Each row was made from one path, in order. Every step used is in the known rows, and no mark comes twice. Write each row's path.
Known rows:
seru -> biva: [  1  -3   4 -11  10   1  10  -5   8   8  -7 -22  18 -34  15   1  -7 -19
 -15  15  -1   7  15]
seru -> biva -> nado -> mesig -> fazil -> karuzog -> ludi -> giko: [-25 -20 -13  26 -10 -21  -4  12   8  11 -25 -11 -15  11 -12  16 -23 -18
   2   8 -11   8  -1]
mesig -> fazil -> karuzog -> ludi -> giko: [-19  -1  -5  32  -7  -6   8   1 -17   9 -32  -8 -38   0  -8  12 -21 -23
   4  12 -12  -4 -10]
mesig -> fazil -> karuzog -> ludi -> biva: [ -3  -2   2  15  -4   1   0   1  -7  20 -29  -8 -23 -14   2  -5  -2 -15
  -6  10  13 -21 -24]
seru -> biva -> ludi -> giko: [ -2  -8  16  13   3 -14  11  -2 -10  -9 -17  -1   8 -22  11   9 -20 -28
 -10   9 -39  26   7]
ludi -> giko: [ -7  14  10  14  -5  -4  15 -10 -12   1  -5  -7  -4 -18   5  16 -25 -32
   1  17 -33  10   9]
nado -> karuzog: [ -1  14   2   4   3  21   6  -4 -15  -5 -25 -16  -1 -17   0   6 -13 -22
   3  23  -9  -7   5]
biva -> ludi -> mesig: [  2 -13   2  23  -7   6  17   4 -14   8 -16   8  14 -30   5   8  -6 -18
   2   1 -22  -2  14]
karuzog -> ludi -> biva -> seru: [  5  16   6  16  -2 -12  15  -4   1   9 -21   4  13   1  23 -12 -18 -29
 -25  18 -14 -15 -12]
biva -> nado -> mesig -> fazil -> karuzog: [-26  -6 -27  27 -12  11  -6   6   4  20 -37 -24 -20  -1 -19  16  -9 -25
  24   9  -2 -11  18]
karuzog -> ludi -> mesig -> nado: [ -8 -31  10  17 -11  16  18   6   7   5  -2  13  10 -20  12  -6   0  -7
   1   8  -9  -8  -2]
fazil -> karuzog -> ludi -> mesig -> nado: [-12 -29   4  19  -9  12   9   0  -3   7 -10   4  -5 -12   0  -8  -3  -7
  10   5  -3 -10  -7]
seru -> biva -> nado -> mesig -> fazil -> karuzog -> ludi: [-24 -30 -19  20  -5  -1  -5  14  15  20 -34 -18 -14   5 -11   5  -5 -11
  -5   7   9  -7   6]
mesig -> nado -> biva -> ludi -> giko: [ -6 -10  31  23  -6  -2  16  -1  -2 -24 -15  16  -2 -11  -4  -2 -28 -36
   1   3 -53  34 -11]
biva -> nado -> karuzog -> ludi -> mesig: [ -6 -17   1  17 -18   6   7  19  -2   4 -17  10   9   7  -9   3 -19 -12
 -11  11  -5 -11   1]
seru -> biva -> nado -> mesig -> fazil -> karuzog: [-23 -15 -26  15  -6   0 -10   6  14  19 -31 -31  -7  -5 -15  14  -9 -20
  16   9   8  -1  17]
fazil -> karuzog -> ludi -> giko -> vobug -> fefo: [-20  15  15  14   6  -1   4  -8 -27  19  -1  -9 -27 -14  -2  13 -13 -15
  -7  30 -21 -11  -7]
karuzog -> ludi: [ -6  -8   9  14   3  14  17   1  -4  12 -19   0 -10 -15  11  -1  -6 -13
 -22  15 -12 -10   6]
karuzog -> ludi -> mesig: [ -2 -16   0  17  -6   2  19   5  -3  19  -5   5   7 -19   5   6  -7  -8
 -10   8  -2 -15   6]
fazil -> karuzog -> ludi -> giko -> vobug: [-14  11  14  25  12  -3   5  -8 -24  10  -9 -10 -40   3   4  10 -21 -29
  -6  12 -14  -4  -9]
nado -> mesig -> fazil -> karuzog -> ludi: [-20 -15 -22  31   0  11   3   1  -3  25 -38 -18 -32  -8  -8   9   2  -9
  11  11   6 -19   3]
seru -> biva -> ludi: [  1 -17  11   5  11   5   9   0  -6  -1 -26  -7  13 -33  15  -2  -3 -21
 -18   7 -22  15  14]

Write each row's path:
[  7 -10  26   3  -2  15   4   1   0  -8 -16   9   3 -10  15 -17  -2 -10
 -10  20  -5  -8 -29]
mesig -> nado -> karuzog -> ludi -> biva
[  0  -6  19  16   3   8  16   1  -3  -7 -26   6   0 -22  -5  -5 -17 -33
 -14  -1 -33  17   4]
nado -> biva -> ludi
[-19 -10 -12  25  -2  13   5   3 -11  18 -42 -14 -38  -9  -6   1  -4 -16
  -3  11   9 -20  -4]
mesig -> fazil -> karuzog -> ludi
[ -2 -11   4   9  -9  23   8   2  -3 -10 -10  -2  14 -18   1   0  -7 -13
  20  17  -5  -5  -4]
ludi -> mesig -> nado -> karuzog
[ -7  -7  17   8 -14  -3  -4   8   0  12 -19   4  -6  10  -4 -10 -18 -23
 -23   8  -9  -8  -9]
fazil -> karuzog -> ludi -> biva -> nado
[-10 -10 -15  31 -11  -1   4   6  -7  11 -36  -8 -18 -18 -25   5 -14 -28
  19  -7   4  -3  -7]
nado -> biva -> ludi -> mesig -> fazil -> karuzog
[-11 -17  -7   1  -2  -2   0   7  24  13  -5 -14  28  -9   4  12 -10 -18
  -5  12 -18  11  32]
seru -> biva -> nado -> mesig
[ -2  27   0  14   0 -10  19  -7  11  -3 -17  -8  13  -2   2  -6 -34 -47
 -13  13 -21   4   5]
nado -> biva -> seru
[ -5 -15   7  13 -11  -2   2  10  17  17  -7   8  15   3   6   5  -8 -14
 -11  11 -22  -3   6]
karuzog -> ludi -> biva -> nado -> mesig
[-11 -29 -13  17 -18   0   4  28  16   6 -29   0  12  -1  -7   8 -11  -9
  -8  10  20 -11  -3]
seru -> biva -> nado -> karuzog -> ludi -> mesig -> fazil
[ -2   1  23  14  18  -8   9  -2 -13  -3  -8  -5  -7 -17  18  13 -16 -32
 -12  10 -27  19   3]
seru -> biva -> ludi -> giko -> vobug
[ -3 -25   1   5 -11  -5   5  20   8   2 -11   3  23   2  -5   0 -18  -8
 -19   9   3  -4  -1]
seru -> biva -> nado -> karuzog -> ludi -> mesig
[ -3 -25  18  11  -8   5  20   7  21  -4   2  15  13 -15  -3 -12 -14 -16
  -5   0  -9   7 -14]
karuzog -> ludi -> mesig -> nado -> biva
[-15 -20 -14  28 -23  11   8  28   5   8 -34   7  -2   4 -11  10 -13 -12
  -1  11  11 -18  -2]
biva -> nado -> karuzog -> ludi -> mesig -> fazil
[ -3 -20  27  16  -1  19  15   1   6 -18 -25  13   3 -20   0 -13 -12 -30
  -5   0 -37  22  -4]
mesig -> nado -> biva -> ludi
[ -3 -10  23   6 -15   1   5  12   9   8 -13  14   9   3   9  -8 -14 -22
 -32  10 -15  -5  -6]
karuzog -> ludi -> biva -> nado
[-19   8   3  33   7   0   5   0 -19  13 -21 -10 -47   2   1  16 -16 -29
   2  12  -1 -10 -14]
mesig -> fazil -> karuzog -> ludi -> giko -> vobug
[-10  -5  -1  26 -10 -13  13  -2  12  -4 -16   3   5  14  -8 -18 -30 -34
   0   3 -10  -2 -16]
fazil -> karuzog -> ludi -> mesig -> nado -> biva -> seru
[  3   7  11  16  -4   1   9  -2   2 -11 -26   7  13  10  19 -21 -15 -25
 -12  24 -15 -13 -26]
mesig -> nado -> karuzog -> ludi -> biva -> seru
[-15  -8  -7  16  -8  10   4   5  14  13 -11  -7  14  -4  -1  16 -12 -22
   4  13 -29   2  33]
biva -> nado -> mesig
[-27 -22 -18  32 -10   9  -2  13   5  21 -39 -10 -26   9 -15   9  -7 -15
   4   9  -2 -15   9]
biva -> nado -> mesig -> fazil -> karuzog -> ludi
[  0 -30  10   6  -3  14   4   6  -1 -19 -20   1  25 -20   6  -6  -4 -10
   9   9  -9  10  -6]
seru -> biva -> ludi -> mesig -> nado -> karuzog
[-11 -20 -20  20  -5  -4   0   5  -9  15 -36 -20  -7 -27  -9   7  -4 -17
  15   0  13  -7   2]
seru -> biva -> ludi -> mesig -> fazil -> karuzog
[ -7  -5 -19  23 -14   9  16   9   3  21 -19  -7   6 -30   3  19  -3 -17
  15  11  11 -17   9]
ludi -> mesig -> fazil
[-10 -18 -15  29 -13   9  18  14   4  22 -23   2  -2 -23   3  13   0  -9
   2   9  13 -21   0]
karuzog -> ludi -> mesig -> fazil
[  2  10  16  -1 -14   9  -4   9  -2  -8 -21  -2  13   3  -4  -2 -21 -28
  -9  20 -14  -2  -7]
ludi -> biva -> nado -> karuzog
[ -3  -3   2   8 -11   0  -1   5  17  16  -3  -1  24  -6   4  10 -10 -20
   2  12 -23   1  13]
ludi -> biva -> nado -> mesig
[ -7 -18  11   0  -2   7   1  16   6  -8 -28  -3   7   9  -2  -6 -18 -15
 -31  16  -4   2   0]
seru -> biva -> nado -> karuzog -> ludi
[-14 -11   5  16 -19   0  -5  15   5  14 -34   3 -13   9  -6  -5 -13 -24
 -15   8   3 -13 -13]
mesig -> fazil -> karuzog -> ludi -> biva -> nado
[-10  -9  15   9  -8 -14   3  13  -1 -13 -18   0   3  15  -3   4 -33 -21
 -23  17 -23  16  -7]
seru -> biva -> nado -> karuzog -> ludi -> giko
